Known rows, with every way that one mark hangs from another
{q_519 {q_388 q_43} q_745 q_790}: [ 2.43 -0.55 -0.65 -1.73  1.57 -2.95  0.25  1.35 -0.72 -1.70 -0.76  2.29
 -0.99 -1.07  1.38  0.48 -0.46 -0.45  0.62  0.02 -0.78  1.17  0.06 -3.96
 -0.89 -0.87  2.07 -0.58  1.29 -0.49 -3.33 -1.39 -1.67 -0.79]
{q_388 q_43}: [ 1.72  1.08 -1.05 -0.33  0.77 -1.00 -0.37  1.35 -0.29 -0.65  0.64  2.13
 -0.42  0.04  0.71  0.49  0.97  0.42 -0.21 -2.80  1.00  0.34 -0.82  0.94
 -1.54  0.54  5.09 -1.13 -1.43  0.28 -1.13 -1.87 -2.92 -1.01]
{q_745 {q_43 {q_388 q_519} {q_790 q_159} q_797}}: [ 0.07  0.18  3.51  0.05  0.91  0.24  0.23  0.75  2.78  0.33  0.18 -0.30
  0.65  1.66 -0.19 -0.57  0.04 -0.08 -0.14  1.15  2.22 -2.23 -0.96 -0.92
 -0.58 -0.30  1.24 -0.05  2.54 -0.40 -0.72 -0.14  1.54  0.13]
{q_797 q_43}: [ 0.30  0.00 -3.07 -0.78 -0.43  0.39  0.73  1.20  0.11  0.14  0.22  1.61
  0.46  0.18 -0.76  0.60  1.70  0.45 -0.36 -1.87  1.23  1.24  0.03  5.28
 -2.08  1.64  3.21 -0.66 -1.27  0.37  0.53 -0.70 -3.91 -0.60]
{q_388 q_43 q_519}: [ 1.29  1.49  2.34 -0.85  1.50 -2.20 -0.78  1.60  0.23 -1.15  0.66  0.91
 -0.23 -0.18  0.91 -0.69  0.81  1.60  0.79 -2.01  1.57 -0.44  0.59  1.37
 -0.74 -0.43  5.45 -1.61 -1.55  0.22 -0.42 -2.10 -1.77 -0.50]
{q_797 q_159 {q_519 q_790}}: [-1.05 -0.32  1.54 -0.88  0.15  2.48 -1.09 -0.73 -1.64 -0.97 -0.37  0.78
  0.09 -0.63 -0.88 -0.63 -2.38  1.14  0.36  0.06 -1.82  0.78  4.27  1.55
  1.81  0.54 -1.00  0.12 -1.98  1.54 -1.51  1.15 -1.30  0.06]
{q_159 q_388 {q_790 q_43 {q_519 q_745}} q_797}: [ 0.21  0.20 -0.87  2.11 -2.50 -1.56  0.33 -0.90 -1.26  1.86  0.39 -1.16
 -0.76 -0.71 -0.02  0.15  0.59 -1.04  0.14  2.03  0.79  0.90  0.63  0.65
 -0.38 -1.55 -2.22  0.43  0.10 -0.14  2.98 -0.78  2.03  0.20]
{q_797 {q_159 q_388 {q_745 q_43} q_790}}: [-2.37  0.32  0.01  1.03  1.33  3.75 -0.28 -2.17 -1.63 -0.29  1.48  0.89
 -0.18 -0.31 -0.29 -0.63 -1.71  0.10 -0.94  2.39  0.75 -0.05  6.03 -0.10
  2.68 -0.52 -0.69  1.46 -0.45  1.02  2.88  2.51  2.37 -2.83]
{q_519 {q_790 q_159}}: [ 0.76 -0.80  0.45  0.28  0.80  1.22 -0.85 -0.56 -0.90  1.59 -0.47  2.34
  0.05  1.08 -1.40  1.33 -1.41 -0.45  0.36 -0.32 -0.12  0.94  2.11  1.23
 -1.41  0.57  2.56 -0.23  0.62  0.46 -1.34 -0.91 -2.57 -1.02]
{q_797 q_159 {q_519 {q_790 {q_43 q_388 q_745}}}}: [-2.78  0.32  1.83  0.07  0.44  0.82 -0.93 -1.34 -0.54  0.11 -0.77 -1.87
  0.18 -0.04 -0.21 -1.03 -2.50  0.16 -0.14  2.67 -3.15 -1.16  0.26 -1.63
 -0.47  1.11 -2.08  0.38 -1.34  0.59 -0.62  1.79 -1.73  1.23]
{q_797 q_519}: [ 0.35  0.52  0.56 -0.88 -0.49  1.24 -1.04  0.67 -0.58 -0.64 -0.17  2.28
  0.37 -0.03 -0.20  0.44  0.61  0.49  0.23 -2.50  0.34  1.30  1.34  3.22
  0.16  1.23  0.98 -0.37 -2.66  1.03 -0.54  0.52 -1.57 -0.39]
{q_790 q_519}: [ 1.07  0.46 -0.02 -0.51 -0.83  0.40  0.26  1.41 -0.59  1.76 -0.22  2.95
 -0.02  0.82 -0.51  0.60  1.78 -0.34 -0.40 -2.20  0.90  1.03  0.12  2.76
 -1.19  0.73  2.54 -0.97 -1.31  0.41 -0.23 -1.28 -1.22 -0.74]
{q_745 {q_43 q_388 q_790}}: [ 0.27  0.59 -1.86 -0.13  0.29  1.29  0.25  1.86  1.50 -0.42 -0.49  3.07
 -0.33  0.72  0.35  0.62  1.47 -0.74 -1.03 -1.13  1.03 -0.25 -0.92 -2.91
 -2.12  1.38  2.31  0.15  0.44  0.17 -1.21  0.81 -1.70 -1.28]
{q_745 {q_43 {q_790 q_159 q_519}}}: [-0.69  0.23  1.76 -1.56 -1.13 -0.27 -1.29  0.27  0.16  2.72  0.41  1.12
  0.14  1.69 -2.02  1.50 -1.60 -0.97 -0.28  0.27  1.85  0.40  0.42 -0.75
 -0.92  0.50  2.68 -0.72 -0.10  0.76  0.19 -1.24 -1.41 -0.09]
{q_745 {q_43 {q_797 q_519}}}: [-0.14  0.23 -0.35 -2.03 -1.05  1.05 -1.24  0.52  0.78 -1.27  0.57  1.79
  1.13 -0.53 -0.28 -0.35 -0.57  0.38 -0.50 -1.97  1.60  0.82  1.87  1.38
  1.53  0.64  0.87 -0.14 -2.12  0.74  0.03  0.01  1.66 -0.38]
{q_43 q_388 {q_797 q_159}}: [ 0.98  0.10  0.04  1.67  0.49  3.11  1.93  0.45  0.94  0.02  0.28  0.95
  0.36  0.94  0.39 -1.53  2.37 -0.03 -1.41 -0.65  0.35 -1.26 -0.68  2.99
  0.15  0.96 -0.89  0.22  0.51  0.17 -2.59  0.37  0.81 -1.15]
{q_519 {q_388 {q_43 q_745 {q_790 q_159}}}}: [ 0.06  0.35 -0.25 -0.26  1.38 -2.11 -0.23  0.71  0.29  1.18 -0.40 -0.87
 -0.77  0.81  0.65  1.04  0.24 -0.78  0.46 -0.53 -1.35 -1.29 -2.90 -4.20
 -1.00 -0.07  2.20 -0.73  1.81 -0.78 -1.30 -0.70 -2.26  0.73]
{q_797 q_43 {q_159 q_745 q_790} q_519}: [-3.29 -0.44 -0.15  0.38  0.71  3.99  0.03 -2.81 -2.55 -0.11  1.41 -2.10
  0.89 -0.43 -1.10 -1.18 -1.33  1.39  0.35  2.47 -0.30  1.28  4.09  6.24
  1.70  0.40 -2.95  1.00 -2.43  1.07  2.06  3.09 -1.12  1.08]
{q_159 {q_388 {q_43 q_745 q_797} q_519} q_790}: [ 0.02  1.70  0.80  1.19  1.03 -0.59  1.18  0.42  1.28 -1.62  0.63 -2.78
 -0.48 -1.03  2.34 -2.58  2.03  1.60  0.42 -1.51 -0.22 -2.69 -0.27 -1.63
  2.18 -2.83  0.36 -0.36  1.55 -1.67  3.87 -0.84  4.46  1.09]
{q_519 q_388 {q_790 q_43 q_159}}: [-0.09 -0.75  2.59  0.44  1.03 -2.06 -1.47  0.12 -0.23  2.26 -1.00  0.87
 -0.06  0.80 -1.21  1.67 -2.97 -1.87  0.73  2.18 -0.42  0.06  2.62 -1.45
 -2.43  0.47  2.06 -0.44  1.01 -0.02 -2.50 -1.57 -3.90 -0.60]
{q_519 q_388 q_745 {q_790 {q_43 q_797} q_159}}: [ 1.77 -1.77  1.01  0.53  0.18 -2.44 -0.62 -0.79  0.13  1.04 -0.94 -0.22
  0.25  0.69 -0.73  1.25 -2.23 -2.06  0.25  2.38  0.01  0.27 -0.76 -2.83
 -1.44 -0.57 -0.49  0.22  2.30 -0.88 -2.84 -1.76  0.05  0.21]
{q_43 q_790 {q_797 q_159 q_519}}: [-0.32 -0.07 -0.39  0.72 -0.93  3.52 -0.14 -0.30  0.24 -1.19 -0.06 -1.77
  0.25  0.16 -0.27 -0.91  0.22  0.82 -0.33 -2.54 -0.57 -1.16  0.68  0.55
  2.54  0.62 -3.79  0.44 -1.30  0.55 -1.19  1.46  1.59  1.72]
{q_388 q_43 {q_519 q_745}}: [ 2.10  0.78  1.16 -1.57  1.16 -3.68 -0.46  1.10 -0.63 -2.29  0.61  1.30
 -0.33 -0.45  1.22 -0.09  1.00  1.52  0.69 -0.97  1.91  0.60 -2.04  0.45
 -0.04 -0.88  4.54 -1.10 -1.00  0.17 -0.85 -2.00 -1.00 -0.19]
{q_519 q_388 q_745}: [ 2.51 -0.75 -2.20 -1.38  0.18 -1.30  0.39  1.33 -0.65 -1.16 -1.04  4.06
 -0.38 -0.05  0.86  1.03  2.72 -1.02 -0.24 -0.68  0.65  1.76  0.05  0.36
 -0.50  0.54  1.31 -0.08  0.46  0.14 -2.72 -0.01 -1.49 -1.85]

Rows
[ 0.28  0.30 -1.28  3.09  1.45  4.32  0.66 -1.14 -1.36  0.31  0.43  2.01
 -0.50  0.23  0.47  0.32  2.02 -0.09 -0.14 -0.63  0.44  0.46  2.72  1.08
  0.22 -0.43 -0.56  1.04  0.54 -0.56  2.49  1.74  1.90 -2.23] | {q_159 q_388 q_745 q_790}
[-0.07  0.76  0.82  0.05  0.59  0.09  0.21  0.15  0.97 -1.07 -0.16 -1.97
 -0.22 -1.62  1.20 -1.22 -1.19  1.19  0.27 -2.13 -2.21 -1.43 -1.29 -3.96
  2.54 -1.36 -2.41 -0.06  0.40 -1.03  1.33 -0.73  3.63  0.87] | {q_159 {q_388 {q_43 q_745 {q_797 {q_519 q_790}}}}}
[ 0.03  0.00 -1.09 -2.00 -0.47  0.85 -0.58  1.11  0.68 -1.92 -0.43  1.88
  0.07  0.03  0.45  0.46  0.40 -0.03 -0.45  0.23  0.73  1.07 -3.03 -3.10
 -0.05  1.05 -0.69  0.73 -0.54  0.79 -1.06  1.67 -0.49  0.06] | {q_797 {q_519 {q_745 {q_43 q_388 q_790}}}}
[ 0.79 -0.08 -2.38  1.47 -0.69  3.41  0.96 -0.03  0.42 -0.54 -0.09 -0.52
 -0.16  0.64  0.07 -0.32  1.34  0.12 -1.24 -3.02 -0.16 -1.55  0.30 -0.07
  0.85  0.54 -1.04  0.17  0.03 -0.11 -1.24  0.66  0.88  0.40] | {q_43 q_790 {q_797 q_159}}
[-0.21 -0.04  1.61  1.75 -0.62 -0.11 -0.88 -0.38 -0.12  0.87 -0.81 -0.23
  0.04 -0.68  0.08 -0.14 -1.26 -0.37  0.83  1.34 -1.70  0.51  1.46  0.14
 -2.32  0.58 -1.45  0.17 -0.74  0.18 -0.86  0.56 -1.15  0.48] | {q_159 {q_797 {q_519 {q_790 {q_43 q_388}}}}}
[-1.71 -0.30  0.69 -1.65 -0.60  0.74 -1.00  0.52  1.19 -1.49 -0.16 -1.29
  0.33 -0.79 -0.05 -1.15 -1.57 -0.12 -0.34  0.22 -0.41 -0.90  3.56 -2.18
  3.46 -0.01 -3.60  0.50 -0.28  0.75 -1.92  1.83  1.77  0.64] | {q_745 {q_43 q_790 {q_797 q_159 {q_519 q_388}}}}
[ 1.90 -1.58 -2.71 -2.17  0.19 -0.73  0.46  0.77  0.61 -1.92 -0.98  3.28
  0.03 -0.97  0.79  0.17 -0.62 -1.20 -0.32  0.22  0.16  1.33  2.46 -4.38
  0.37 -0.84  0.57  0.48  1.98 -0.60 -1.68 -0.40  2.05 -1.40] | {q_519 q_388 {q_745 {q_43 q_797}} q_790}
[ 0.38 -0.30  1.22 -0.05  0.25 -0.71 -0.99  0.15 -0.35 -0.75 -0.96  0.89
  0.10 -0.33  0.00  0.73 -1.46 -0.47  0.43  1.91 -0.61  0.96 -2.32 -2.08
 -2.27  0.82 -1.09  0.44 -0.58  0.24 -2.30  0.26 -1.79  0.62] | {q_797 {q_519 q_745 {q_790 {q_43 q_388}}}}
[ 0.25 -1.13 -2.46 -1.38 -0.60 -0.22  0.52  0.33  0.65 -2.09 -0.35  0.54
 -0.25 -0.33  0.68 -0.23 -0.02 -1.04 -1.22  0.50  0.59 -0.26  0.29 -3.78
  2.50 -0.48 -1.75  0.90  1.23  0.16 -2.24  0.97  2.37 -0.58] | {q_519 q_388 {q_745 {q_43 q_790 {q_797 q_159}}}}
[-3.38 -0.34  0.19 -0.99  0.58  1.67  1.27 -0.64 -0.09 -0.25 -0.53 -1.85
  0.54 -0.62 -0.49 -1.77 -0.96  1.42 -0.02  2.58 -3.33 -0.37  0.28  2.22
  0.48  1.23 -2.86  0.40 -0.20  0.77  0.04  2.20 -2.02  1.47] | {q_797 {q_43 q_388 q_745} q_159 {q_519 q_790}}
[-0.93  0.04 -2.00 -0.56 -0.90  1.26 -0.18  0.81  0.50 -0.50 -0.18 -1.10
  0.34 -0.39 -0.88  0.31  0.68  0.95  0.36 -2.29  0.10  0.60 -0.63  2.36
 -0.74  1.40 -0.89 -0.09 -1.83  0.33  0.72  0.95 -3.16  1.85] | {q_797 {q_43 q_790} q_519}
[ 0.66 -0.40 -1.07  2.33  1.08  3.80  0.93 -2.09 -1.29  0.20  0.95  1.04
  0.51  0.89 -0.20 -0.23  0.98 -0.12 -1.11 -1.41  0.82 -0.08  1.45  3.16
  0.98  0.48 -1.05  0.54 -0.88 -0.04 -0.64  1.49  2.38 -1.39] | {q_43 {q_797 {q_159 q_745}}}
[ 0.09  1.28 -1.20  1.46 -1.46 -1.88  1.47  0.61  0.32  1.86  0.18 -2.34
 -1.47 -0.50  1.04 -0.20  1.65 -0.01  0.00 -2.12 -1.56 -1.25 -2.84 -2.92
  0.56 -1.44 -1.17 -0.57  1.00 -1.14  2.67 -1.03  2.80  0.63] | {q_159 {q_388 {q_43 q_745 {q_790 q_519}}} q_797}
[ 1.19  1.25 -1.88  1.21  0.44 -0.47  1.47  0.86  1.41 -0.69  0.64 -0.78
 -0.46 -0.43  1.52 -0.65  1.78  0.44 -0.87 -3.53 -0.04 -2.06 -3.36 -1.52
  1.15 -0.63  0.61 -0.35  0.86 -1.25  1.67 -1.59  2.93 -0.67] | {q_159 {q_388 {q_43 q_745 q_797}}}
[ 0.56 -0.88 -1.33  0.07 -1.21 -0.51  0.02 -0.94 -0.04  0.57  0.36  1.14
 -0.21  1.04 -0.15  1.41  0.33 -1.27 -0.40  2.51  1.56  1.17 -2.48 -1.13
 -1.25  0.22 -0.06  0.79  2.02  0.40 -0.76  0.64 -0.30 -0.97] | {q_519 {q_745 {q_43 q_388 {q_790 {q_159 q_797}}}}}
[-1.71  0.28 -1.27  0.19 -0.81  0.13 -1.07 -0.50  0.22 -0.18 -0.86 -2.34
  0.54 -0.73  1.00 -1.20  0.71 -0.76  0.38  0.04 -2.06 -0.65  1.45 -1.90
  0.42 -0.54 -2.42  0.27 -0.45 -1.25  1.32  1.39  1.22  2.59] | {q_159 {q_790 {q_43 q_745 {q_797 {q_519 q_388}}}}}
[-1.35 -0.38 -1.10 -2.81 -1.33  0.62 -1.86 -0.60 -1.23 -2.49  0.41  0.23
  0.08 -0.49 -0.47  0.27 -2.14  0.68 -0.55  0.89  0.73  1.12  0.91 -1.37
  2.90  0.63 -1.28  0.85 -2.23  2.07 -0.50  1.99  0.18  0.29] | {q_797 q_159 {q_519 {q_745 {q_43 q_790}}}}
[ 0.66  0.96  1.92  2.92  1.29  2.11  1.60 -0.77 -0.01  1.31  1.41 -1.55
 -0.33 -0.11  0.87 -1.19  0.74 -0.05 -0.10 -0.60  0.84 -0.93 -0.64 -0.73
  1.08 -2.32 -1.82  0.02  0.83 -1.70  1.96 -0.91  5.05 -0.14] | {q_159 {q_388 {q_43 q_797}} q_745 {q_790 q_519}}
[-0.28  0.06  3.98  1.64  0.23 -0.47 -1.36 -2.11 -1.64  4.51  0.99  0.17
  0.64  2.41 -2.48  2.19 -2.39 -1.73  0.03  2.27  2.23  0.76 -0.84  3.16
 -2.87  0.94  2.06 -0.57 -1.51  0.03 -0.06 -1.13 -1.78 -0.47] | {q_790 q_43 {q_159 q_745} q_519}
[-1.65 -0.06 -1.83  0.93 -0.25  0.37  1.36  0.11  1.10  1.78 -0.02 -2.51
 -0.20  0.93 -1.45  1.08  0.45  0.02 -0.45 -0.53 -0.37 -1.46 -3.01  0.67
 -0.50  0.82 -1.27  0.35  1.68 -0.32  3.42 -0.19 -1.24  0.23] | {q_797 {q_43 q_745 {q_790 {q_159 q_388}}}}
[-0.62  0.00  1.93 -0.98  0.66 -0.15 -1.20 -1.49 -0.12  0.22  0.24 -2.36
  0.55 -0.19 -0.33 -0.34 -2.97  0.82  0.86 -0.71 -1.87 -0.46 -1.71 -1.61
  1.20 -0.79 -0.35 -0.44  0.10 -0.48  0.01 -1.07  1.46  2.07] | {q_388 {q_43 q_745 {q_797 {q_519 {q_790 q_159}}}}}
[-0.19  0.47  0.16  2.44 -0.59 -0.80 -0.22 -0.93  1.08  2.26  0.28 -2.16
  0.35  1.29 -1.01  0.98 -0.42 -1.18 -0.86 -0.24  0.86 -2.10 -3.07 -0.34
 -0.22  0.38 -0.43  0.34  0.80 -0.80  2.31 -1.57  1.67 -0.45] | {q_790 {q_43 q_745 q_797} {q_159 q_388}}
[-0.32 -0.60 -2.06  0.78 -2.40 -0.58  2.32 -0.25 -0.76  1.29  0.59 -1.34
 -0.41 -0.99 -0.13 -0.63  2.01  0.16  0.21  1.82  0.52  1.67  0.53  4.78
  0.66 -1.53 -3.64  0.55  1.25 -0.11  3.88 -0.32  2.05  0.44] | {q_159 q_388 {q_790 {q_519 q_745}} {q_797 q_43}}
[-0.94  0.57 -1.25  0.21  0.63 -0.13  2.32  1.93  2.09 -0.19 -0.85 -1.35
  0.00  0.52  0.84 -0.80  3.73  0.88  0.09 -0.51 -0.78 -1.86 -3.37  1.02
 -2.47  0.68  1.05 -0.43  1.34 -1.09  2.13  1.03 -1.64  1.56] | {q_797 {q_43 {q_388 q_519} q_745 q_790}}
[-2.03 -0.23 -1.12 -2.46 -0.36 -1.42  0.28  1.16  0.24 -0.12 -0.69 -0.15
  0.63 -0.77 -0.05 -0.31  1.35  0.42  0.33  0.23 -1.84  1.06  0.25  3.25
  0.35  1.20 -0.96 -0.27 -1.08  0.08  0.59  1.31 -1.99  0.89] | {q_797 {q_43 q_745} {q_519 q_388}}
[-3.94  1.14  0.69  0.87 -0.64  1.30 -1.56 -1.79 -1.13  0.14  0.40 -3.55
 -0.11 -0.75 -0.26 -1.33 -2.00  0.65 -0.21  2.14 -1.85 -1.38  2.17  0.22
  2.74  0.09 -3.50  0.94 -1.92  0.91  3.53  1.80  0.91  1.23] | {q_797 {q_159 q_388 {q_790 {q_43 q_745}}} q_519}
[-0.51  0.81  0.05  1.02 -0.76  0.46 -0.17 -0.11  1.34  0.25 -0.39 -1.37
  1.02  0.59  0.57 -0.69  1.38 -0.44 -0.61 -0.58 -0.59 -1.23 -4.04 -0.18
 -1.50  1.36 -1.46  0.08 -1.35 -0.82  0.23  0.67  0.70  1.53] | {q_790 {q_43 q_388 q_745 {q_797 q_519}}}
[ 1.36  0.69  3.93  1.02  1.04 -1.15 -0.28  0.42  1.54  0.08  0.63 -2.75
 -0.05  0.93  0.16 -0.36 -0.14  0.88  0.80 -1.85  1.64 -2.32 -2.63 -0.46
 -0.12 -1.14  2.00 -1.33  1.24 -0.80 -1.01 -2.22  0.63  1.67] | {q_388 {q_43 {q_790 q_159} q_797} q_519}
[-0.63 -0.21 -7.11  0.87 -2.10  0.55  1.59 -0.04 -0.04  0.52 -0.26 -1.26
 -0.32 -0.25  0.31  0.67  2.95  0.13 -0.26 -2.73 -1.33  0.34 -0.89  1.91
 -1.78  0.59  0.04 -0.08  0.27 -0.74  3.33  1.28 -1.22  1.41] | {q_159 {q_797 {q_43 q_745 q_790}}}
[ 1.23 -0.02  0.50  0.16 -0.48 -1.64 -0.33 -0.50 -1.08 -1.49  0.27 -0.68
 -0.99 -2.48  1.00 -0.25 -1.75  1.05  1.28  0.30 -1.14  1.10  0.03 -1.65
  2.62 -1.66 -2.79  0.29  0.11  0.30 -0.04 -0.81  2.16 -0.48] | {q_159 {q_388 q_43} {q_797 {q_519 q_745 q_790}}}
[ 1.38 -0.93  0.66 -1.48 -0.13 -3.37 -0.13 -0.02 -1.41 -1.77 -0.57  0.11
 -0.76 -2.31  1.49 -0.25 -1.20  0.19  1.74  1.37 -2.26  2.17  1.99 -1.84
  1.38 -1.62 -1.53 -0.13  0.14 -0.03 -2.73 -0.31  0.64  0.42] | {q_159 {q_797 {q_519 {q_388 q_43} q_745 q_790}}}
[ 0.79 -0.76  4.39 -0.37  0.58 -2.86 -2.18 -1.06 -0.87  0.52 -0.22 -0.08
  0.17  0.80 -1.31  1.30 -3.19 -0.02  1.14  2.89  1.22  0.45  0.28 -0.35
 -1.66 -0.60  2.79 -0.34  0.28  0.22 -0.25 -1.91 -1.82  0.45] | {q_388 {q_519 q_745 {q_790 q_43 q_159}}}
[-0.45  0.82  6.27  1.30  0.64 -2.69 -1.72  0.38  0.70  1.91  0.56 -1.35
  0.08  1.23 -1.41  0.66 -1.74  0.00  0.72  1.98  2.60 -1.99  0.38  2.94
 -0.03  0.17  2.06 -0.57 -0.28  0.58  1.30 -2.16 -0.52 -1.23] | {q_790 q_43 {q_159 {q_388 q_519}}}
[ 0.79 -0.92 -1.62 -1.67 -0.92 -2.23  2.09  2.15  0.51  0.84 -1.02 -0.13
 -0.25  0.07 -0.17  0.66  2.20 -1.03  0.16  0.53  0.10  1.24 -3.05 -0.15
 -1.40  0.08 -1.21 -0.38  1.29 -0.58 -0.89 -0.37 -1.86  1.15] | {q_797 {q_43 {q_790 {q_519 q_388 q_745}}}}
[-0.50 -1.63  1.01  3.22  1.39  1.69  1.87 -2.39 -0.96  2.95  0.35 -0.15
  0.45  0.87 -1.15  0.67 -0.61 -0.58  0.55  3.81 -0.44  1.29  0.70  4.73
 -2.90  0.30 -1.17  0.72  2.09 -0.56  0.01  0.88 -0.94 -1.27] | {q_519 {q_790 {q_159 q_745 {q_797 {q_43 q_388}}}}}
[ 1.27 -0.74 -2.36 -3.13 -0.05 -2.22 -0.77  1.30 -0.33 -1.55 -0.40  4.48
 -0.15 -0.33  0.50  1.02  1.10 -1.05 -0.63  0.71  1.79  2.25  1.45 -1.21
  0.16  0.45  2.90  0.10  0.01  0.69 -1.49 -0.09 -1.13 -2.63] | {q_519 q_388 {q_745 q_43}}
[ 1.46 -0.75 -0.22 -2.26  0.06 -0.76 -0.09  0.07  0.74 -2.65 -0.14  2.06
  0.37 -0.84  0.47 -0.54 -0.82  0.67  0.20 -0.14  1.53  0.64  2.19 -2.17
  0.77 -1.58  2.36  0.03  0.84 -0.34  0.51 -0.70  2.87 -0.60] | {q_388 {q_519 {q_745 {q_43 q_797}} q_790}}
